Every row comes from one small tree of marks. The marks that hang from a mark follow it in brackets, in alphabetical order. Every link used is in the known rows. Which tree was each row made from?
Known rows
relel[seri[tada terid tikolo]]: .39; .03; -.14; -.10; .07; .34; -.05; .03; .01; -.06; -.26; .13; .35; .00; .03; -.02; .04; -.23; .00; .03; .20; .22; -.10; .33; -.11; .13; -.09; .13; .12; -.07; .27; -.17
difud[gutal]: -.10; .03; -.20; .03; -.21; .10; -.06; .05; -.36; .11; .01; -.03; .01; -.19; .10; -.04; .07; -.05; -.28; -.01; .10; -.31; .05; .00; -.03; .20; -.07; .09; -.02; -.15; -.07; .00
nakim[difud mipi]: -.05; .15; -.05; -.01; .15; -.12; -.31; -.38; .23; .00; .05; .12; -.16; -.03; .03; -.01; -.17; -.08; -.13; .17; .06; -.14; -.02; -.01; -.18; .00; .00; .07; -.10; .43; .15; .04
susu[kamod]: -.05; .01; -.16; .15; -.18; -.13; -.03; .15; .12; .10; -.20; -.06; -.02; -.25; .32; -.02; -.06; -.09; -.10; -.04; .13; -.28; .00; .00; -.06; .31; -.03; .06; -.20; -.17; -.08; .02
tira[gira gutal]: -.12; .05; -.13; -.02; -.19; -.47; -.15; .26; -.20; .63; .00; -.77; -.07; -.21; .09; -.04; -.11; -.08; -.17; .02; .16; -.29; -.06; .08; -.06; .26; -.15; .08; .02; -.05; -.09; .12
relel[seri[gada]]: .22; -.05; -.27; -.01; -.29; .33; .02; .16; .10; .04; -.11; .10; -.31; -.08; -.01; .01; -.05; .00; -.14; -.08; .18; -.13; -.05; .11; -.34; -.26; -.06; -.03; .15; -.13; .29; .05
kamod[seri[gada[nakim] tada terid tikolo] susu]: -.08; .03; .20; -.08; .07; -.04; .04; -.02; -.20; -.05; -.06; -.05; -.01; .17; -.18; .09; .05; .14; .26; -.01; -.34; .29; .07; -.13; .30; -.15; .07; -.07; -.13; .06; -.21; -.16
relel[seri[gada[nakim[mipi]] kamod tikolo]]: .35; -.06; -.03; -.01; -.24; .35; .05; .05; .22; -.04; .14; -.02; .07; .00; -.10; .09; -.03; .05; -.05; .05; -.14; -.20; -.11; -.08; .01; -.53; -.04; -.19; .31; .51; .39; .04
relel[seri[kamod terid]]: .24; -.16; -.19; .01; .23; .33; -.01; .09; .20; -.01; .21; .17; -.06; -.07; .03; .01; .01; -.23; -.10; -.02; .19; -.02; -.12; .11; -.03; .04; -.10; .09; .37; -.09; .20; -.06
nakim[difud[gutal] mipi]: -.06; .13; -.05; .02; .15; .05; -.32; -.48; -.23; .06; .02; .12; -.13; -.01; .00; -.06; -.08; -.02; -.21; .18; .02; -.14; .02; -.01; -.13; .01; -.03; .06; -.13; .45; .16; .05
difud[nakim]: -.06; .09; -.14; .00; -.16; -.05; .13; .22; .16; .06; -.03; -.01; -.09; -.19; -.02; -.05; .05; -.19; -.13; .05; .38; -.29; .04; -.13; .20; .21; -.02; -.04; .00; -.15; -.05; -.04
relel[seri[gada[nakim[difud]]]]: .22; -.05; -.13; -.03; -.03; .32; -.06; -.24; .09; .09; -.07; .21; -.43; -.06; -.10; .13; -.03; -.05; -.11; -.02; -.11; -.10; .00; -.07; .10; -.30; -.04; -.18; .08; -.08; .38; .04
kamod[seri[gada tikolo] susu]: -.16; -.03; .05; .05; -.25; -.03; .03; .05; .09; .00; .08; -.23; .10; .11; -.17; -.01; -.11; .26; .10; -.05; -.03; -.22; .07; -.16; -.25; -.13; .11; .01; -.12; -.04; -.24; -.03
susu[kamod[seri[tikolo]]]: -.09; .02; .07; .20; -.16; -.10; .03; .10; .19; .07; -.17; -.21; .31; .03; .00; -.04; -.06; .00; -.07; -.07; .15; -.30; -.01; -.10; -.04; .31; .03; .10; -.25; -.10; .19; -.03
gada[nakim[difud[gutal] mipi]]: -.06; .16; .03; -.01; .10; .03; -.22; -.42; -.25; .13; .03; .13; -.19; -.08; -.03; .07; .05; -.15; -.22; .14; -.32; -.18; .04; -.23; .43; -.04; -.01; -.07; -.15; .47; .17; .04
tira[gutal]: -.09; .06; -.19; -.01; -.20; -.59; -.09; .30; -.26; .49; .02; -.02; -.05; -.16; .15; -.01; -.09; -.11; -.16; .00; .17; -.30; .01; .01; -.06; .22; -.06; .09; .02; -.13; -.09; .06
gada[nakim[difud]]: -.08; .10; -.04; -.03; .11; -.10; -.15; -.38; .09; .10; .09; .13; -.20; -.21; .06; .12; -.01; -.21; -.16; .03; -.24; -.27; .10; -.22; .48; .13; -.01; -.09; -.09; -.14; .01; -.03
tikolo[gira[tira]]: -.14; .13; -.19; -.02; -.18; .02; .12; .13; .11; .03; .13; .12; -.11; -.10; .13; -.05; .04; -.33; -.22; -.15; .21; -.22; .00; .05; -.08; .27; .00; .12; .04; -.33; -.17; .54
relel[seri[tikolo[gira[tira[gutal]]]]]: .27; .07; -.18; .05; -.21; .06; .07; .25; -.04; .34; -.07; .09; .28; .09; -.05; -.08; .01; -.35; -.21; -.11; .28; -.23; -.13; .16; -.21; .18; -.08; .10; .17; -.19; .17; .43
seri[gada tada terid tikolo[gira]]: .14; -.08; -.06; -.15; .12; -.02; .07; -.06; -.08; -.22; -.13; .12; .04; -.09; .14; -.07; .18; .23; .05; -.04; .09; .51; .00; .33; -.22; -.16; -.02; -.04; .11; -.18; -.04; -.27
gada[nakim[difud mipi]]: -.06; .20; .02; -.05; .07; -.11; -.19; -.36; .13; .06; .06; .15; -.22; -.10; -.01; .11; -.04; -.21; -.13; .10; -.29; -.18; .02; -.22; .42; -.04; .01; -.06; -.14; .47; .13; .02
gada[nakim]: -.09; .13; -.11; -.06; -.22; -.09; .03; .12; .06; .11; .06; .01; -.09; -.28; .09; .13; .07; -.27; -.16; -.08; -.23; -.35; .07; -.22; .52; .12; -.02; -.02; -.02; -.08; -.07; -.01
relel[seri]: .23; .07; -.29; .02; -.24; .31; .01; .17; .16; .08; -.09; .10; -.05; -.11; .00; .01; -.07; -.29; -.21; -.09; .22; -.33; -.08; .07; -.15; .11; -.06; .11; .11; -.12; .23; .01
nakim[mipi]: -.06; .18; -.14; -.04; -.24; -.10; -.09; .12; .17; .00; .01; .02; -.05; -.14; .10; .00; -.07; -.15; -.14; .04; .06; -.21; -.07; -.01; -.12; .00; -.01; .13; -.05; .50; .05; .09
difud[gutal nakim]: -.04; .04; -.12; .06; -.16; .13; .12; .14; -.34; .12; -.08; -.01; -.06; -.18; -.08; -.12; .15; -.10; -.20; .07; .35; -.30; .06; -.12; .23; .22; -.08; -.05; -.02; -.12; -.01; -.03

Write each row's tree
-.20; .06; .14; .06; -.22; .02; .23; .06; .04; .03; .15; -.08; -.03; .17; -.23; .04; .06; -.02; .08; -.15; -.28; -.17; .07; -.30; .19; -.12; .14; -.08; -.11; -.10; -.33; .41 : kamod[seri[gada[nakim] tikolo[gira[tira]]] susu]
.09; -.12; .10; -.10; .15; -.04; -.02; -.10; -.18; -.15; .20; -.03; .08; -.09; .17; .10; .04; .21; .32; .13; -.39; .27; .07; -.01; .26; -.30; -.01; -.18; .19; .05; -.45; -.19 : seri[gada[nakim] kamod[susu] tada terid tikolo]
-.08; .27; .10; .02; -.26; -.08; -.04; .02; -.12; .00; -.08; -.17; .39; .15; -.15; .00; -.16; -.05; .15; -.01; .00; -.26; .04; -.08; -.10; .30; .10; .16; -.22; -.07; -.26; -.13 : kamod[seri[tada tikolo] susu]
.01; .00; -.04; -.10; .23; -.09; -.09; .00; -.12; -.13; .19; .11; -.04; -.13; .21; .02; -.03; -.11; .03; .10; .11; .15; -.01; .16; .03; .17; -.07; .06; .24; -.10; -.07; -.15 : seri[kamod tada terid]
-.07; -.11; .10; .16; .17; -.09; .03; .08; .20; .02; -.18; -.11; .26; .05; .03; -.06; .05; .02; -.04; -.05; .10; .06; -.01; .00; .06; .29; .00; .12; -.18; -.09; .18; -.10 : susu[kamod[seri[terid tikolo]]]
.35; -.19; -.10; .02; .21; .36; .01; .05; .29; -.05; .21; .06; .36; -.04; .05; -.02; .02; -.13; -.09; .01; .17; -.04; -.12; .17; -.09; .02; -.11; .08; .39; -.06; .19; -.12 : relel[seri[kamod terid tikolo]]
-.03; -.03; .11; -.11; .11; -.04; .12; -.03; -.10; -.18; -.09; .05; -.03; .18; -.20; -.04; .13; .21; .01; -.11; .10; .39; -.01; .13; -.16; -.10; .05; .00; .01; -.13; .26; -.23 : kamod[seri[gada tada terid tikolo[gira]]]
-.17; .14; .19; -.10; .07; -.07; -.02; .03; -.27; -.04; -.08; .11; -.45; .18; -.23; .07; .03; .03; .26; .03; -.40; .36; .02; -.19; .31; -.27; .09; -.06; -.18; .51; -.11; -.02 : kamod[seri[gada[nakim[mipi]] tada terid] susu]
-.08; -.02; .15; -.06; .09; -.06; -.01; -.02; -.15; -.09; -.07; -.09; .06; .20; -.14; -.02; -.03; .23; .26; .03; -.05; .32; .05; .04; -.17; -.10; .08; .04; -.11; -.01; -.21; -.15 : kamod[seri[gada tada terid tikolo] susu]
-.01; -.26; -.04; -.07; .19; -.28; .11; .15; -.06; .18; .08; .07; .01; .04; .12; -.10; .17; .10; -.07; -.01; .11; .44; -.03; .28; -.20; -.18; -.07; .00; .19; -.23; -.14; .44 : seri[gada terid tikolo[gira[tira[gutal]]]]
-.12; .19; .06; .12; -.21; -.17; -.04; .11; -.13; .05; -.33; -.08; -.06; .03; .01; .00; -.10; -.09; .01; -.05; .16; -.18; .00; -.05; -.03; .39; .05; .07; -.32; -.10; .25; -.04 : susu[kamod[seri[tada]]]
.04; .19; .00; .04; -.17; .01; .04; -.02; -.09; -.10; .25; -.05; .42; .01; .17; -.05; -.13; -.19; .18; .04; .08; -.29; -.01; .09; -.21; .26; .05; .08; .13; -.19; -.59; .31 : seri[kamod[susu] tada tikolo[gira[tira]]]
.09; -.17; .05; -.08; .17; -.04; -.08; -.08; -.12; -.20; .19; -.06; .15; -.05; .22; -.01; -.08; .33; .32; .16; -.08; .29; .04; .21; -.24; -.24; -.01; -.06; .22; -.02; -.47; -.17 : seri[gada kamod[susu] tada terid tikolo]
-.14; -.08; .05; .13; .20; -.11; .02; .14; .13; .06; -.15; .00; -.11; .02; .03; -.04; .04; -.07; -.06; -.08; .11; .06; .00; -.05; .11; .32; .00; .11; -.23; -.11; .19; -.04 : susu[kamod[seri[terid]]]
.35; -.14; -.07; -.08; .07; .37; .06; .06; .20; -.03; -.12; .17; .01; .02; -.08; .06; .17; -.01; -.06; .02; -.18; .32; -.11; .07; .16; -.49; -.07; -.09; .17; .50; .38; .00 : relel[seri[gada[nakim[mipi]] terid tikolo]]
-.05; -.08; .07; .17; .19; -.07; .14; .06; .21; -.02; -.16; -.03; .20; .01; .00; -.08; .13; -.02; -.08; -.16; .11; .09; -.04; -.03; .07; .33; .06; .08; -.17; -.17; .15; -.17 : susu[kamod[seri[terid tikolo[gira]]]]
.00; -.16; -.05; .04; -.20; -.02; -.02; .01; .14; -.09; .36; -.22; .18; -.14; .18; .01; -.17; .36; .15; .08; -.05; -.29; .05; -.05; -.35; -.30; .02; -.08; .22; -.06; -.52; -.05 : seri[gada kamod[susu] tikolo]
-.16; -.17; .13; -.04; .19; .04; .21; .03; .16; -.09; .12; .04; -.05; .26; -.22; -.07; .14; .07; -.10; -.12; .14; .31; .02; .07; -.14; -.12; .04; .04; .06; -.20; .17; .37 : kamod[seri[gada terid tikolo[gira[tira]]]]
-.01; .00; .17; .09; .12; -.11; -.02; .04; -.02; -.01; -.31; -.07; .30; .10; .04; -.04; .01; -.02; .05; .00; .12; .18; -.02; .09; .04; .35; .01; .10; -.25; -.09; .23; -.17 : susu[kamod[seri[tada terid tikolo]]]
-.18; .06; .15; -.09; .10; -.07; .04; .02; -.28; -.03; -.04; .06; -.43; .12; -.19; .10; .05; .04; .23; -.03; -.35; .29; .10; -.17; .35; -.12; .06; -.09; -.15; .03; -.19; -.10 : kamod[seri[gada[nakim] tada terid] susu]
.38; -.11; -.12; -.13; .04; .33; -.01; .04; -.04; -.10; -.27; .13; .10; .04; .03; -.02; .05; .07; .04; .04; .16; .40; -.09; .36; -.30; -.25; -.10; -.01; .16; -.04; .32; -.12 : relel[seri[gada tada terid tikolo]]
.00; -.07; .16; .08; .11; -.07; .11; .01; -.06; -.14; -.34; .01; -.02; .10; -.01; -.07; .09; .22; .07; -.09; .11; .35; -.02; .10; -.13; .05; .05; -.05; -.20; -.14; .23; -.19 : susu[kamod[seri[gada tada terid tikolo[gira]]]]
-.07; .21; .23; -.12; -.32; -.09; .03; .00; -.15; -.06; -.11; -.11; .04; .21; -.29; .08; .00; .13; .04; .04; -.19; .02; -.02; -.15; .13; -.31; .10; -.10; -.14; .48; .42; -.02 : kamod[seri[gada[nakim[mipi]] tada tikolo]]
-.02; -.11; .12; -.10; .47; -.07; -.19; -.47; -.23; -.10; .24; .19; -.46; -.06; .11; .11; -.07; .16; .32; .19; -.40; .32; .11; -.05; .29; -.27; -.01; -.23; .10; -.04; -.37; -.16 : seri[gada[nakim[difud]] kamod[susu] tada terid]
-.06; -.03; .29; -.13; .34; -.08; -.08; -.43; -.12; -.08; -.05; .05; -.06; .23; -.28; .08; .05; .17; .07; .07; -.21; .40; .09; -.04; .29; -.17; .03; -.13; -.09; -.03; .38; -.17 : kamod[seri[gada[nakim[difud]] tada terid tikolo]]
-.08; -.01; .24; -.12; .08; -.05; .07; -.04; -.17; -.09; -.09; -.03; .01; .16; -.23; .07; .14; .13; .04; .00; -.18; .34; .05; -.04; .31; -.17; .02; -.10; -.05; .01; .33; -.13 : kamod[seri[gada[nakim] tada terid tikolo]]
-.02; .17; -.08; .00; -.19; -.11; -.14; .01; -.20; -.04; .20; -.03; .03; -.17; .20; .04; -.22; -.09; .19; .08; .02; -.38; .02; -.02; -.12; .21; .01; .06; .09; -.09; -.51; -.11 : seri[kamod[susu] tada]
-.14; -.12; .24; .11; .41; -.12; -.08; -.28; .12; .02; -.16; .12; -.49; .15; -.13; .04; .03; .14; .02; .06; -.25; .32; .00; -.19; .29; -.21; .04; -.13; -.27; .39; .43; .04 : susu[kamod[seri[gada[nakim[difud mipi]] terid]]]
-.20; .18; .03; -.04; -.29; -.09; -.04; .09; -.29; .00; -.07; -.08; -.32; .14; -.16; .01; -.16; .15; .21; -.02; -.02; -.09; .07; -.10; -.24; -.07; .10; .00; -.18; -.05; -.20; -.01 : kamod[seri[gada tada] susu]
-.13; .06; .09; .20; -.14; -.02; .15; .13; .19; .07; -.15; -.10; .25; .15; -.02; -.08; -.01; -.16; -.11; -.15; .18; -.24; -.02; -.06; -.07; .37; .06; .11; -.22; -.23; .11; .41 : susu[kamod[seri[tikolo[gira[tira]]]]]
.04; -.18; -.02; .03; .30; -.01; -.05; -.02; .24; -.08; .40; -.10; .42; -.13; .23; -.03; -.02; .04; .11; .08; -.06; -.05; .00; .05; .01; .11; -.04; .09; .23; -.05; -.59; -.15 : seri[kamod[susu] terid tikolo]
.01; .00; -.06; .08; -.16; -.04; -.04; .02; .22; -.03; .39; -.21; .49; -.17; .22; -.02; -.17; .04; .07; .06; -.02; -.50; .03; -.08; -.14; .14; .00; .07; .16; -.07; -.57; -.10 : seri[kamod[susu] tikolo]
.36; -.31; -.15; -.02; .19; .42; .15; .00; .25; -.16; .18; .15; .03; -.03; -.01; -.06; .10; .12; -.07; -.08; .16; .16; -.12; .19; -.26; -.32; -.05; -.07; .45; -.11; .22; -.17 : relel[seri[gada kamod terid tikolo[gira]]]
-.05; .14; .09; -.01; .14; -.04; .06; -.04; -.09; -.10; -.05; .02; .25; .16; -.14; -.05; .06; -.09; .16; -.10; -.02; .16; -.01; .01; .03; .33; .13; .15; -.12; -.10; -.31; -.27 : kamod[seri[tada terid tikolo[gira]] susu]
-.17; -.02; .10; -.01; .22; .04; .18; .04; .21; -.03; .14; .03; .23; .24; -.19; -.09; .13; -.21; -.17; -.12; .14; .13; -.03; .04; .04; .26; .04; .18; .02; -.21; .14; .33 : kamod[seri[terid tikolo[gira[tira]]]]
.28; -.11; -.14; -.06; .12; .33; -.05; .03; -.17; -.09; .03; .19; -.31; .00; .06; .00; -.08; .05; .23; .06; .03; .22; -.05; .19; -.26; -.27; -.06; -.06; .28; -.02; -.11; -.08 : relel[seri[gada kamod[susu] tada terid]]
-.17; -.07; .01; .15; -.20; -.11; .04; .15; .04; .06; -.19; -.12; -.29; .02; .00; -.02; -.07; .19; -.05; -.09; .12; -.13; .04; -.12; -.17; .00; .04; -.06; -.22; -.12; .26; .04 : susu[kamod[seri[gada]]]
.06; .00; .04; -.02; .25; .03; .02; -.05; -.06; -.15; .26; .09; .37; .05; .20; -.07; .00; -.21; .21; .06; .02; .18; -.02; .19; -.07; .25; .02; .10; .20; -.18; -.62; .26 : seri[kamod[susu] tada terid tikolo[gira[tira]]]
-.03; .13; .24; .08; -.29; -.12; .00; .07; -.09; -.03; -.39; -.13; .05; .15; -.09; .05; -.03; .18; .11; .03; -.17; .02; -.02; -.13; .13; -.17; .05; -.12; -.34; .45; .40; .00 : susu[kamod[seri[gada[nakim[mipi]] tada tikolo]]]
-.08; -.01; -.01; .00; -.20; -.05; .00; .05; .03; -.01; .35; -.02; -.35; -.14; .08; .12; -.10; .15; .15; .07; -.42; -.23; .03; -.29; .18; -.48; .03; -.18; .13; .54; -.39; .09 : seri[gada[nakim[mipi]] kamod[susu]]
.07; -.24; -.13; -.08; .18; .03; .13; -.01; .22; -.16; .06; .08; .00; -.15; .16; -.07; .22; .27; -.09; -.10; .08; .34; -.01; .20; -.19; -.23; -.02; -.05; .17; -.20; -.10; -.18 : seri[gada terid tikolo[gira]]
-.13; -.06; .09; .18; -.17; -.01; .17; .11; .12; .02; -.15; -.09; .02; .18; -.04; -.08; .01; .10; -.06; -.13; .17; -.08; .01; -.03; -.24; .06; .06; -.04; -.19; -.20; .17; .44 : susu[kamod[seri[gada tikolo[gira[tira]]]]]
